Each row was made from one small tree. The marks that hang from a mark follow it in brackets, in the order of their numbers. Every link used is in the known rows. Write each row's tree.
Known rows:
Q_381(Q_34(Q_54 Q_697) Q_296(Q_178 Q_316)): [  3.2  21.6  38.7  -9.6 -37.4  -4.9  -7.4   0.5 -30.4  24.8 -17.9  17.3
 -39.3  -7.8 -29.5 -20.2 -11.9  31.4 -19.2  12.2  17.4  64.3  26.8]
Q_316(Q_34(Q_54 Q_697(Q_296(Q_381)) Q_943)): [-19.1   8.4  37.4   4.7   5.1  -2.3  -2.1 -22.6 -25.7  36.5 -25.4  22.7
  -5.1 -29.2  -1.4 -17.3  -4.1  16.2 -16.2   7.3   0.9  16.4   6.5]
Q_381(Q_34(Q_54) Q_296(Q_943)): [ -4.9  17.1  47.2 -11.9 -35.1 -28.8  -2.4   1.0 -37.8  15.6 -21.2  13.5
 -40.3  -8.3 -26.2  -5.7  -2.4  46.9  -0.1  10.6   6.9  49.1  28.0]
Q_316(Q_34(Q_54(Q_296(Q_178)) Q_697 Q_943)): [-12.3  16.7  42.0  16.2  -7.7  -5.6   7.0 -22.2 -20.1  31.4 -21.8  30.4
 -15.0 -18.2  -9.6  -7.5 -14.5  29.0 -24.3  14.0   7.0  36.7   2.0]
Q_34(Q_54 Q_697(Q_296) Q_943): [-17.6  16.6  37.3   6.9  -4.3 -11.1 -10.1  -6.5 -22.1  18.9 -27.6  23.9
 -16.2 -34.3  -4.2 -18.7  -1.9  23.8 -14.6  13.8  -2.9  23.0  19.0]
Q_949(Q_34(Q_54 Q_697) Q_296(Q_381 Q_943)): [-18.1  12.3  40.4  30.9  30.4  13.3  12.0 -10.7 -19.5  51.6 -18.8  13.9
 -16.3 -27.0  -4.2  -8.0 -15.8  19.5 -18.6   7.0  10.7   9.1   9.9]
Q_296(Q_178 Q_316): [-11.8  24.0  35.2  22.9 -24.8 -21.2  -2.6  -1.8 -19.0  20.8 -19.1 -16.6
 -34.5  -4.1 -13.0  -2.3   1.7  31.7  11.7   4.1  14.9  40.1  14.5]
Q_34(Q_697(Q_296(Q_178)) Q_943): [-11.7  34.3  34.5  16.4 -15.0 -22.0  -5.2  -0.8 -15.5  21.4 -19.3   4.6
 -14.5 -30.3  -3.1 -18.3  -7.7  19.4  -2.9  10.3  11.5  27.0   9.9]
Q_381(Q_296): [-10.5  17.5  42.0   7.0 -30.3 -35.1 -18.3  -2.0 -19.4  14.9 -27.8  -1.8
 -42.4  -7.7 -14.9  -2.9  12.4  45.6  14.9   7.7  -5.9  42.5  24.8]
Q_316(Q_34(Q_54 Q_697(Q_296(Q_178 Q_381)) Q_943)): [-15.6  16.0  37.2   5.9   1.0  -4.5   4.1 -19.4 -28.6  43.7 -16.8  17.7
  -4.8 -27.6  -2.0 -18.0 -15.0  11.5 -19.4   8.8  11.0  17.7   1.7]
Q_34(Q_54 Q_697(Q_296(Q_178 Q_316)) Q_943): [-13.7  28.0  34.7  10.1 -14.6  -3.2   0.7  -5.0 -25.8  22.2 -17.2  10.7
 -13.1 -27.2  -7.3 -22.6 -18.8  15.0 -20.7   7.5  17.4  33.1  14.3]
Q_296(Q_316(Q_34) Q_381): [-17.0   8.4  36.2  19.1 -10.9 -10.3  -0.6 -20.3 -19.1  31.4 -24.8 -12.6
 -23.6  -0.4 -10.0   0.2  10.2  29.0  13.5  -3.7   8.4  32.6   6.8]
Q_54(Q_34 Q_296): [-17.7  15.8  33.6  28.3 -23.8 -31.3   9.2 -12.6  -0.1   0.3 -33.2   6.3
 -38.1 -15.7  -2.5  -3.9  12.6  54.0  18.2  19.0  -1.4  54.4  19.1]
Q_697(Q_34(Q_54 Q_943) Q_296(Q_178 Q_316 Q_381)): [-11.1  30.8  36.6   4.8 -13.3 -10.7  18.5  -3.8 -22.8  21.4 -16.9  -1.4
 -13.2 -34.7  -4.4 -17.5 -23.1  18.6  -3.6   5.4  28.2  36.8  13.6]
Q_34(Q_54 Q_697(Q_296(Q_381))): [-20.0   4.0  40.2   6.5   4.4  -7.9  -9.0 -11.2 -19.3  27.4 -27.1  17.5
 -21.7 -29.4   2.4 -20.3   9.8  17.7  -8.0  15.8  -0.9  21.1  18.7]
Q_178(Q_296(Q_381(Q_34(Q_54 Q_943)))): [-18.9  13.8  26.8  -6.5  -7.3 -16.2   4.5 -12.5 -24.3  25.2 -17.8   7.7
 -26.0 -21.6 -25.2  -9.4  -2.7  17.0 -11.1   1.9   9.8  42.6  13.6]
Q_34(Q_697(Q_296(Q_178))): [-11.9  23.0  37.4  14.5 -17.3 -26.2  -8.7  -0.6 -11.3  19.5 -21.5   7.8
 -22.7 -22.8  -1.1 -17.9   9.1  28.9   7.3  15.5   4.9  25.1  16.6]
Q_697(Q_34(Q_54) Q_296(Q_178 Q_316 Q_381)): [-11.4  19.9  39.5   2.9 -15.7 -14.2  15.5  -3.7 -18.5  19.8 -18.7   1.5
 -21.8 -27.3  -2.0 -17.3  -6.7  28.5   6.5  10.5  21.4  34.7  20.6]
Q_381(Q_34(Q_54 Q_697) Q_296(Q_316 Q_943)): [ -3.7  20.9  43.9 -10.1 -31.7  -3.5  -1.5  -2.5 -32.7  15.4 -19.6  18.4
 -30.9  -7.7 -28.0 -17.3  -9.9  31.3 -15.6   5.3  17.8  58.1  27.0]
Q_178(Q_34(Q_54) Q_296(Q_316 Q_943)): [-38.4   8.9  23.0   1.5  -6.7 -14.9  19.6 -24.8 -13.8   5.6 -15.7   8.3
 -11.8  -0.3 -23.9  -1.9   7.3  26.0   5.8 -16.7   4.9  29.3  19.6]
Q_949(Q_34(Q_54 Q_697(Q_296(Q_178 Q_381)) Q_943)): [-15.5  23.7  31.9  21.9  15.3  -1.6   9.6  -7.8 -25.7  42.7 -17.9  13.1
 -11.9 -39.6   0.1 -21.9 -23.3   9.5 -25.5  10.6  17.6  18.6   9.8]
Q_316(Q_34(Q_54(Q_296(Q_381)) Q_697 Q_943)): [-18.8   7.4  41.8  15.6   7.1   3.8   5.2 -29.6 -18.0  34.8 -27.5  25.8
 -12.6 -22.5  -5.2  -8.6  -8.7  18.7 -24.3   9.6   5.5  35.8   0.0]

Write each row's tree:
[-39.2   7.6  21.6   3.2  13.1   7.5  19.5 -31.3 -10.0  18.7 -13.7  11.4
  -3.1  -8.3 -19.3 -11.9   0.7  -0.9 -10.3 -17.8  13.9  29.0  11.9]
Q_178(Q_34(Q_54 Q_697) Q_296(Q_316 Q_381 Q_943))
[-13.5  21.6  41.1  30.6   6.7 -10.6  18.0  -1.1 -26.8  45.4 -12.5   5.6
 -24.9 -17.6  -9.0   1.9 -20.1  41.4  -5.4   9.6  11.6  10.7  13.2]
Q_949(Q_34(Q_54) Q_296(Q_178 Q_943))
[ -7.1  24.5  33.0  38.2   7.8  -4.1   0.7   0.1  -5.8  46.4 -19.1   7.3
 -25.8 -22.6  -8.0  -7.5  -7.4  35.2  -3.2  12.8   5.7  17.9  12.3]
Q_949(Q_34(Q_697) Q_296(Q_178))
[-36.1  -3.4  19.6   0.4  17.2  -2.1   2.8 -29.8  -3.6  23.8 -22.2  23.4
 -14.6 -15.3 -17.3 -11.8  15.9   8.2  -7.7  -3.9  -6.6  24.6  16.4]
Q_178(Q_34(Q_54 Q_697) Q_296(Q_381))
[-10.9  27.8  33.1  21.3 -23.7 -15.9   5.0 -12.7 -25.2  29.7 -17.1 -11.6
 -18.0  -3.6 -17.0   1.2 -11.9  29.9   3.5  -4.1  16.4  35.6   2.2]
Q_296(Q_178 Q_316(Q_34(Q_943)))
[-15.7  35.1  20.2  25.9  -4.1   6.5   8.3 -11.7  -4.6  33.5 -16.7  -2.4
  -7.3 -15.4 -19.3  -8.1 -23.0  13.4  -5.9  -7.3  17.1  34.1   4.4]
Q_949(Q_296(Q_178(Q_34(Q_697 Q_943)) Q_316))
[-18.8  26.3  40.1  15.3 -17.1 -14.4   2.3  -4.5 -13.4   7.5 -20.7   0.9
 -11.3 -17.5  -2.5 -17.2   4.8  24.8   8.2   1.0  15.5  28.4  17.3]
Q_34(Q_697(Q_296(Q_316 Q_943)))
[-21.0  24.2  23.2  18.8   4.1   7.9  17.6 -17.6 -22.0  45.5 -13.6 -10.2
 -12.6 -14.9 -17.0  -3.1 -32.0   9.0 -12.0  -7.7  20.7  32.2   2.6]
Q_949(Q_296(Q_178(Q_34(Q_54 Q_943)) Q_316 Q_381))
[-12.4  12.9  44.6  11.5 -21.1 -13.1  12.2  -9.3  -6.1   0.8 -32.0  18.9
 -31.9 -19.7  -8.8  -6.2   5.2  51.4   5.0  14.6   7.3  52.4  26.0]
Q_697(Q_34(Q_54(Q_296(Q_316))))
[-16.9   6.4  38.6  10.6  -7.3 -16.1  -4.9 -17.0 -31.0  30.7 -27.6  15.3
 -22.8 -13.2 -14.8   2.6   0.1  39.6  -5.8   6.7  -8.3  22.6  11.1]
Q_316(Q_34(Q_54 Q_943))
[-10.8  22.3  32.7  -3.2 -21.4 -10.3   6.2  -5.2 -33.1  21.5 -22.3  -1.3
 -21.1 -25.9 -13.7 -18.6 -13.0  20.6  -7.7   5.8  21.5  47.8  16.6]
Q_697(Q_296(Q_316 Q_381(Q_34(Q_54 Q_943))))
[-20.3  27.0  40.9  15.1 -26.0 -29.0   6.2  -2.9 -19.1   4.5 -20.5 -11.7
 -17.2 -12.4  -2.9  -8.7   6.2  35.8  20.9  -1.3  15.0  28.8  18.2]
Q_697(Q_296(Q_316 Q_943))
[-25.9  22.0  22.4  12.8   4.7 -12.2   1.3 -17.6  -6.4  20.2 -26.2   4.9
  -3.5 -30.7  -4.4 -16.6   0.1   7.0   3.3  -2.5   6.1  25.3   8.8]
Q_178(Q_34(Q_697(Q_296(Q_381)) Q_943))
[-20.3  19.9  32.1   0.5 -14.2 -29.9  11.9 -10.0 -16.1  17.0 -13.0  -7.1
 -24.0 -10.6 -20.8  -5.1  10.5  21.8  13.9  -3.6  18.5  38.3  11.0]
Q_178(Q_296(Q_381(Q_34) Q_943))
[-15.7  26.8  34.2  11.3  -3.6   4.2   5.1  -9.8 -27.6  32.6 -15.0   1.8
 -10.4 -29.5  -2.8 -24.6 -24.3  -0.8 -24.0   4.3  26.5  33.7   7.6]
Q_34(Q_54 Q_697(Q_296(Q_178 Q_316 Q_381)) Q_943)
[-21.2  20.0  25.7  10.7 -21.8 -39.8   4.0  -8.3  -9.5  12.2 -22.1  -0.5
 -20.4 -13.8  -7.5  -7.1  12.1  38.3  26.1   4.7  -0.2  25.1  18.3]
Q_697(Q_296(Q_178(Q_34)))
[-17.2  18.1  35.2  12.8  -1.2 -11.2  -3.0 -19.7 -16.0  32.3 -25.1   8.6
  -3.7 -26.6   0.0 -15.7   0.7  16.5  -1.1   2.8   5.6  19.3   2.2]
Q_316(Q_34(Q_697(Q_296(Q_381)) Q_943))
